Each row comes from the steps of one walk. Every step used is in the known rows, and no mark comes twice. Write the walk behind each row, first mark first.
Known rows:
kebuz > zulod > gofine: [-.10,.05,-.09,-.19,.60,.07,.05,.23,.14,.01,-.12,.11,.16,.05,-.19,.08,-.10,.03,.13,-.06,-.08,.01,-.12,.02,.00,.12,.08,-.03,-.15,.41,-.24,-.03,-.20,-.01,.01,.09,-.34,.02,-.08,.02,.08,-.09,-.07,.11,-.05,-.17,.07,-.06,-.03,.08]
vizo > petero > loleruv > zotok: [-.20,-.06,-.01,-.08,-.07,.24,.32,.71,.23,-.16,.03,.18,-.24,-.03,.01,-.22,-.14,-.12,-.06,.19,-.28,.55,-.60,-.01,.13,.11,-.06,.16,-.06,-.06,-.08,.01,-.02,-.07,.01,.05,.13,-.14,-.11,.06,.21,-.06,.14,.09,-.10,.13,.06,-.01,.10,.48]
zotok > vepa > kebuz > zulod > gofine > loleruv: [-.06,-.03,-.10,-.18,.52,.07,-.26,-.39,.06,.05,.07,.04,.03,.12,.03,.05,-.10,.03,.06,-.06,-.11,.01,.00,-.01,-.01,.16,.04,-.07,.05,.25,-.20,-.02,-.23,-.17,-.04,-.12,-.34,-.03,-.03,.06,.10,-.20,.03,.30,-.08,-.10,.02,-.09,-.15,-.25]
vepa > zotok: [-.24,-.53,-.19,-.14,-.23,.06,.27,.27,.25,-.12,-.27,.06,-.26,-.17,-.37,-.32,-.09,-.20,.18,.29,-.22,.15,.38,-.09,.02,.03,.07,.17,-.15,-.17,-.26,-.07,-.10,-.34,-.07,-.01,-.13,-.17,-.13,.08,.36,-.01,.08,.15,-.09,-.11,.19,.01,.08,.23]
zotok > vepa: [-.11,-.16,-.14,-.18,-.20,.08,-.05,.22,.08,.04,-.01,-.04,-.42,.11,-.23,-.06,-.08,.08,.05,.02,.16,.04,-.42,-.11,.03,-.01,.03,-.07,-.07,-.09,-.13,.01,-.16,-.02,-.12,.15,-.46,-.24,-.05,.03,.07,-.03,.00,.21,-.38,-.18,.19,-.14,-.05,.18]
loleruv > zotok > vepa: [-.17,-.15,-.13,-.15,-.22,.09,.03,.21,.05,-.03,.07,-.04,-.44,.14,-.21,-.12,-.08,-.02,-.04,.04,.01,.46,-.36,-.11,-.04,-.02,.03,.05,-.04,-.06,-.11,.00,-.08,.01,-.15,.27,-.22,-.30,-.09,.03,.21,-.07,.01,.31,-.39,-.14,.13,-.02,-.04,.23]
vepa > petero > zulod > gofine > loleruv: [-.03,.06,-.11,-.10,-.11,.04,-.14,-.41,.13,-.10,.16,.15,.08,-.09,.19,.03,-.12,-.06,.11,.02,.00,-.11,-.06,-.03,.06,.28,.04,.04,.04,.17,-.19,-.03,-.14,-.12,.15,-.01,-.11,-.07,.01,-.03,-.02,-.27,.09,.13,-.05,.05,.18,-.12,-.01,-.21]
gofine > loleruv > zotok > vepa > petero: [-.17,-.23,-.16,-.11,-.26,.06,-.04,.01,.16,-.19,.10,.20,-.35,-.31,-.06,-.07,-.08,-.10,-.02,.12,.15,.19,.61,-.02,.06,.10,-.06,.00,-.02,-.11,-.15,-.02,-.06,-.29,-.01,.31,-.13,-.24,-.09,-.01,.12,-.17,.10,.16,-.34,-.08,.13,-.03,-.16,.18]
petero > loleruv > zotok > vepa > kebuz > zulod: [-.22,-.12,-.06,-.22,.33,.11,-.10,.52,.18,.10,-.18,-.05,-.33,.21,-.36,-.18,-.11,.18,.00,-.20,-.22,.40,.50,.20,-.17,-.02,.01,-.13,-.08,-.01,-.14,.01,-.13,-.25,-.25,.00,-.40,-.10,-.18,.18,.25,-.06,-.02,.23,.01,.05,-.17,-.04,-.07,.19]
gofine > loleruv > petero: [-.02,-.23,-.09,-.19,.13,.10,-.11,-.11,.27,-.25,.08,.21,-.22,-.06,-.07,-.25,-.03,-.05,.11,.24,.09,-.14,-.24,.03,.13,.17,.63,.00,-.02,.00,-.16,-.02,-.10,-.11,.03,-.15,.12,-.06,.01,.03,.01,-.18,.12,.08,-.14,-.18,-.01,-.07,-.09,.20]
vizo > petero > zulod: [-.06,.04,-.06,-.15,-.66,.13,.13,.29,.25,.05,-.01,.26,-.15,-.02,.04,-.18,-.15,.05,.13,.09,-.04,-.07,-.74,.17,.09,.08,-.16,.03,-.10,-.06,-.13,.00,.08,-.01,.09,-.03,-.16,-.28,-.12,.06,.02,-.08,.02,-.14,.03,.13,.13,-.16,.37,.44]
kebuz > zulod: [-.12,-.27,-.14,-.21,.39,.07,-.02,.34,.33,-.01,-.10,-.02,-.26,.11,-.28,-.19,-.10,.11,.12,.04,.04,.04,.11,.18,-.24,.03,.06,-.20,-.13,.01,-.22,-.04,-.18,-.08,-.04,-.22,-.41,-.03,-.13,.12,.10,-.03,-.04,-.02,.05,-.17,-.14,-.11,.02,.37]
zotok > vepa > kebuz > zulod: [-.15,-.23,-.08,-.25,.37,.07,-.15,.30,.20,.11,-.22,-.03,-.34,.16,-.45,-.18,-.08,.21,.05,-.19,-.13,.17,.48,.19,-.15,-.04,.02,-.19,-.09,-.02,-.16,-.01,-.13,-.27,-.26,-.10,-.54,-.09,-.19,.20,.20,-.06,-.06,.16,.00,-.08,-.15,-.07,-.08,.12]
petero > zulod > gofine: [-.07,.29,-.04,-.14,-.23,.04,.18,.19,.09,.00,-.05,.14,.19,.02,-.08,.11,-.12,.02,.17,-.10,-.14,-.02,-.48,-.06,.05,.17,.08,.12,-.15,.28,-.19,-.01,-.09,.06,.09,.25,-.18,-.10,-.04,-.04,-.02,-.18,-.05,.09,-.05,.06,.28,-.08,.12,-.07]
kebuz > zulod > gofine > loleruv > zotok > vepa: [-.17,-.10,-.15,-.13,.19,.09,-.17,-.10,.00,.04,.13,-.01,-.21,.24,-.04,.02,-.10,-.01,-.06,-.02,.01,.47,-.23,-.01,-.11,.04,.03,-.01,.03,.16,-.12,.01,-.11,.01,-.05,.27,-.22,-.25,-.06,.00,.18,-.15,.02,.47,-.32,-.12,.03,-.01,-.09,.13]
petero > vizo: [-.11,.06,-.05,-.13,-.26,.31,.33,.42,.12,-.05,.02,.04,-.25,.04,-.30,.11,-.08,.05,.16,.05,-.08,-.05,-.45,-.06,.12,.14,.08,.19,-.18,-.39,-.18,-.08,-.04,.04,-.03,-.17,-.15,-.23,-.15,.08,-.01,-.07,.19,-.14,.03,.12,-.22,-.17,.11,-.10]
kebuz > zulod > gofine > loleruv > zotok: [-.14,-.13,-.07,-.08,.27,.10,-.05,-.16,.18,-.17,.13,.06,-.05,.07,.01,-.15,-.13,-.13,-.06,.12,-.23,.53,-.22,-.03,-.07,.17,.08,.13,.04,.22,-.16,-.04,-.13,-.06,.01,-.01,.12,-.09,-.04,.04,.20,-.19,.07,.28,-.06,-.14,.01,.06,-.06,.04]
zotok > vepa > petero: [-.14,-.22,-.16,-.16,-.24,.04,.04,.22,.14,-.15,-.03,.19,-.36,-.36,-.16,-.05,-.06,-.02,.07,.09,.25,-.10,.57,-.05,.12,.08,-.05,-.08,-.09,-.21,-.17,-.01,-.10,-.28,-.02,.28,-.32,-.21,-.09,-.01,.06,-.08,.07,.00,-.35,-.10,.18,-.12,-.14,.25]

Which walk is each row?
[-.12,.15,-.08,-.21,.17,.32,.05,.04,.02,.04,.05,.14,-.05,.17,-.19,.21,-.06,.09,.13,-.10,-.12,.01,-.07,.15,.19,.15,.41,.19,-.08,-.07,-.16,-.05,.01,-.03,-.03,.02,-.04,-.23,-.12,.05,-.01,-.18,.16,.17,.01,.18,-.42,-.05,-.04,-.17]  zotok > vepa > kebuz > zulod > gofine > loleruv > petero > vizo
[-.15,.01,-.14,-.13,-.24,.12,-.17,-.13,-.02,.07,.21,.10,-.20,.19,.10,.00,-.11,-.04,-.05,.00,-.05,.43,-.57,-.01,.04,.05,-.09,.08,.06,.20,-.08,.01,-.05,.03,-.03,.34,-.15,-.36,-.06,-.02,.14,-.14,.06,.42,-.34,-.02,.10,-.03,.05,.21]  vizo > petero > zulod > gofine > loleruv > zotok > vepa
[-.11,.02,-.05,-.15,-.05,.27,.32,.89,.19,-.06,-.10,.22,-.19,-.08,.07,-.11,-.13,-.02,.08,.15,-.11,-.05,-.76,.02,.22,.14,-.13,.00,-.10,-.19,-.10,.03,-.18,-.12,.03,-.08,-.22,-.06,-.07,.06,.09,-.01,.16,-.07,-.09,.15,.08,-.22,.13,.43]  vizo > petero > loleruv
[-.17,.03,-.12,-.15,-.17,.12,.31,.83,.13,-.15,-.05,.11,-.31,-.20,.03,.06,-.08,.02,.09,.04,.09,-.03,.28,.00,.15,.16,-.03,-.06,-.10,-.28,-.12,.03,-.17,-.24,.02,.30,-.28,-.10,-.02,-.01,.07,-.11,.13,.07,-.23,.24,.15,-.21,-.10,.30]  zotok > vepa > petero > loleruv
[-.01,-.07,-.09,-.13,.18,.09,-.08,-.38,.11,-.10,.14,.08,.05,-.01,.10,-.01,-.11,-.07,.09,.09,-.05,-.14,-.41,-.17,.08,.24,.10,.04,.03,.18,-.21,-.04,-.25,-.12,.07,-.20,-.18,.01,.02,.01,.02,-.21,.10,.17,-.11,-.17,.17,-.12,-.10,-.30]  zulod > gofine > loleruv
[-.20,-.04,-.11,-.14,-.13,.18,.12,.50,.03,.00,.05,.07,-.36,.14,-.03,-.05,-.12,-.01,-.04,.04,-.04,.48,-.60,-.02,.08,.01,-.10,.04,-.02,-.03,-.07,.04,-.08,.01,-.11,.36,-.20,-.29,-.09,.01,.23,-.06,.06,.34,-.36,.04,.09,-.07,.01,.39]  vizo > petero > loleruv > zotok > vepa
[-.05,-.08,-.08,-.22,.41,.11,-.29,-.19,.15,-.08,.03,.22,-.02,.05,-.10,-.09,-.03,-.01,.11,.04,-.04,-.02,.03,.12,.15,.13,.58,-.01,.00,.27,-.17,.00,-.08,-.17,-.06,.09,.01,-.06,-.02,.03,.10,-.20,.05,.26,-.18,-.11,-.07,.00,-.18,.07]  zotok > vepa > kebuz > zulod > gofine > loleruv > petero
[-.15,-.04,-.06,-.04,-.13,.07,.07,-.18,.14,-.22,.18,.15,-.02,-.08,.10,-.11,-.12,-.18,-.04,.08,-.21,.47,-.06,-.04,-.03,.21,.03,.19,.04,.14,-.13,-.03,-.03,-.13,.05,.14,.21,-.16,-.05,.00,.17,-.24,.08,.22,-.08,.02,.13,.05,.00,-.04]  vepa > petero > zulod > gofine > loleruv > zotok
[-.15,-.14,-.02,-.09,.27,.11,.02,-.14,.16,-.15,.06,.08,-.04,.07,-.08,-.19,-.13,-.10,-.07,.03,-.35,.59,-.03,-.02,-.04,.16,.08,.16,.04,.16,-.14,-.03,-.12,-.17,-.05,-.06,.08,-.07,-.08,.09,.21,-.18,.08,.28,-.01,-.06,.01,.08,-.08,-.10]  vepa > kebuz > zulod > gofine > loleruv > zotok
[-.14,.03,-.12,-.09,-.80,-.01,.01,.02,.20,-.09,.16,.14,-.24,-.09,.07,-.04,-.10,.01,.09,-.08,.08,.14,.24,.16,-.05,.12,-.05,.01,-.01,-.10,-.12,.01,.07,-.14,.06,.36,-.10,-.34,-.05,-.01,.05,-.26,.03,.12,-.09,.21,.13,-.10,.14,.17]  gofine > loleruv > zotok > vepa > petero > zulod
[-.06,.30,-.04,-.15,-.17,.13,.18,.18,.09,.07,-.03,.31,.23,.00,.00,.07,-.14,.00,.13,-.01,-.14,-.07,-.72,.00,.18,.16,-.07,.13,-.14,.34,-.16,-.01,-.03,.03,.10,.20,-.16,-.13,-.09,-.03,.01,-.13,-.03,.02,-.07,.04,.23,-.05,.21,.16]  vizo > petero > zulod > gofine
[-.15,-.10,.01,-.17,-.11,.11,-.09,.02,-.02,.02,-.13,.05,-.25,.06,-.34,-.16,-.10,.05,-.04,-.15,-.42,.41,.11,-.13,.12,.03,.04,.13,-.01,-.06,-.10,.01,-.05,-.36,-.34,.08,-.22,-.16,-.13,.17,.23,-.13,.03,.32,-.20,.01,.15,.00,-.18,-.34]  zulod > gofine > loleruv > zotok > vepa > kebuz
[-.18,-.13,-.18,-.14,.06,.04,-.09,-.03,.10,-.12,.08,.21,-.18,-.24,-.02,.05,-.08,-.07,-.04,.05,.14,.24,.72,.05,.04,.11,-.04,-.03,-.01,.08,-.17,-.01,-.09,-.25,.02,.39,-.18,-.22,-.09,-.03,.12,-.17,.06,.21,-.30,-.05,.04,.01,-.19,.22]  kebuz > zulod > gofine > loleruv > zotok > vepa > petero
[-.02,-.07,-.08,-.18,.29,.11,-.07,-.16,.18,-.20,.04,.27,.00,-.07,-.02,-.10,-.05,-.07,.13,.17,.04,-.15,-.27,.00,.20,.21,.64,.07,-.03,.26,-.18,-.02,-.09,-.12,.07,-.01,.13,-.04,.03,-.02,.03,-.21,.09,.15,-.16,-.16,.05,-.02,-.15,.08]  zulod > gofine > loleruv > petero
[-.17,.19,-.04,-.20,.58,.17,.07,.36,.01,.11,-.17,.19,.16,.11,-.16,.09,-.13,.05,.04,-.19,-.31,.34,-.03,.09,.08,.08,-.04,.05,-.09,.37,-.14,.00,-.14,-.15,-.11,.25,-.30,-.05,-.13,.06,.15,-.08,-.02,.27,-.09,.04,.00,.04,-.06,.11]  vizo > petero > loleruv > zotok > vepa > kebuz > zulod > gofine
[-.19,.12,-.15,-.12,-.09,.28,.15,.07,-.01,-.02,.14,.15,-.10,-.06,-.06,.30,-.08,.00,.08,-.07,.03,.16,.34,.11,.08,.17,-.02,.17,-.06,-.18,-.17,-.06,.01,-.01,.06,.22,-.14,-.34,-.15,-.01,.02,-.19,.18,.08,-.07,.22,-.34,-.08,-.03,-.07]  kebuz > zulod > gofine > loleruv > zotok > vepa > petero > vizo
[-.07,.05,-.07,-.16,-.60,.03,.12,.32,.29,-.11,.00,.16,-.20,.04,-.10,-.19,-.08,.06,.19,.02,.02,-.05,-.34,.20,.01,.12,.42,.05,-.13,-.03,-.14,.00,.07,-.03,.08,.16,.07,-.23,-.03,.02,.01,-.19,-.01,-.01,.03,.13,.11,-.10,.22,.34]  loleruv > petero > zulod
[-.05,.09,-.14,-.12,-.17,.03,-.20,-.43,.04,-.03,.17,.13,.06,-.03,.21,.11,-.11,-.03,.09,-.05,.06,-.10,-.08,-.03,.05,.24,.03,.00,.05,.20,-.18,-.02,-.14,-.07,.13,.11,-.18,-.14,.02,-.04,.02,-.27,.07,.23,-.14,.04,.18,-.13,-.03,-.19]  zotok > vepa > petero > zulod > gofine > loleruv
[-.02,.09,-.08,-.12,-.07,.05,-.07,-.36,.10,-.06,.16,.08,.11,.06,.17,.03,-.11,-.03,.11,.01,-.05,-.08,-.47,-.06,.00,.25,.08,.05,.03,.21,-.20,-.02,-.16,-.05,.11,-.09,-.14,-.06,.02,.00,.00,-.27,.09,.17,-.03,-.01,.18,-.11,.00,-.24]  petero > zulod > gofine > loleruv
[-.17,-.25,-.08,-.22,.41,.07,-.22,.09,.20,.07,-.09,-.04,-.31,.20,-.33,-.23,-.10,.15,.01,-.16,-.20,.37,.48,.20,-.17,-.01,.02,-.14,-.01,.02,-.17,-.01,-.09,-.30,-.27,-.11,-.39,-.10,-.16,.19,.23,-.09,-.02,.24,.00,-.06,-.19,-.03,-.09,.08]  gofine > loleruv > zotok > vepa > kebuz > zulod
[-.06,.13,-.08,-.16,.04,.33,.16,.07,.05,-.09,.12,.18,-.02,.04,-.11,.17,-.05,.00,.18,.04,-.05,-.07,-.40,.05,.27,.23,.45,.24,-.10,-.15,-.16,-.07,.04,.04,.08,-.07,.09,-.19,-.08,.02,-.06,-.21,.21,.03,.00,.14,-.31,-.08,.00,-.13]  zulod > gofine > loleruv > petero > vizo
[-.16,.19,-.04,-.19,.50,.11,.01,.39,.02,.07,-.18,.09,.12,.14,-.24,.09,-.12,.07,.05,-.24,-.31,.35,.12,.04,.02,.11,.05,.05,-.10,.38,-.16,.00,-.16,-.13,-.11,.28,-.29,-.03,-.11,.05,.17,-.12,-.05,.27,-.08,.04,.02,.03,-.11,-.02]  petero > loleruv > zotok > vepa > kebuz > zulod > gofine
[-.18,-.09,.03,-.19,-.19,.20,.01,.46,.03,.07,-.20,.12,-.37,.04,-.34,-.23,-.12,.06,-.07,-.10,-.41,.43,-.01,-.05,.19,-.04,-.09,.10,-.05,-.18,-.06,.04,-.03,-.38,-.35,.09,-.26,-.20,-.17,.20,.27,-.06,.05,.24,-.20,.13,.08,-.02,-.05,-.07]  vizo > petero > loleruv > zotok > vepa > kebuz
[-.18,-.14,-.16,-.12,-.16,.06,.03,-.04,.09,-.17,.06,.22,-.20,-.30,-.02,.02,-.08,-.11,-.01,.07,.11,.19,.56,-.05,.14,.12,-.04,.05,-.02,.04,-.16,-.01,-.08,-.24,.01,.39,-.15,-.22,-.07,-.05,.09,-.18,.08,.17,-.35,-.08,.16,.00,-.17,.18]  zulod > gofine > loleruv > zotok > vepa > petero
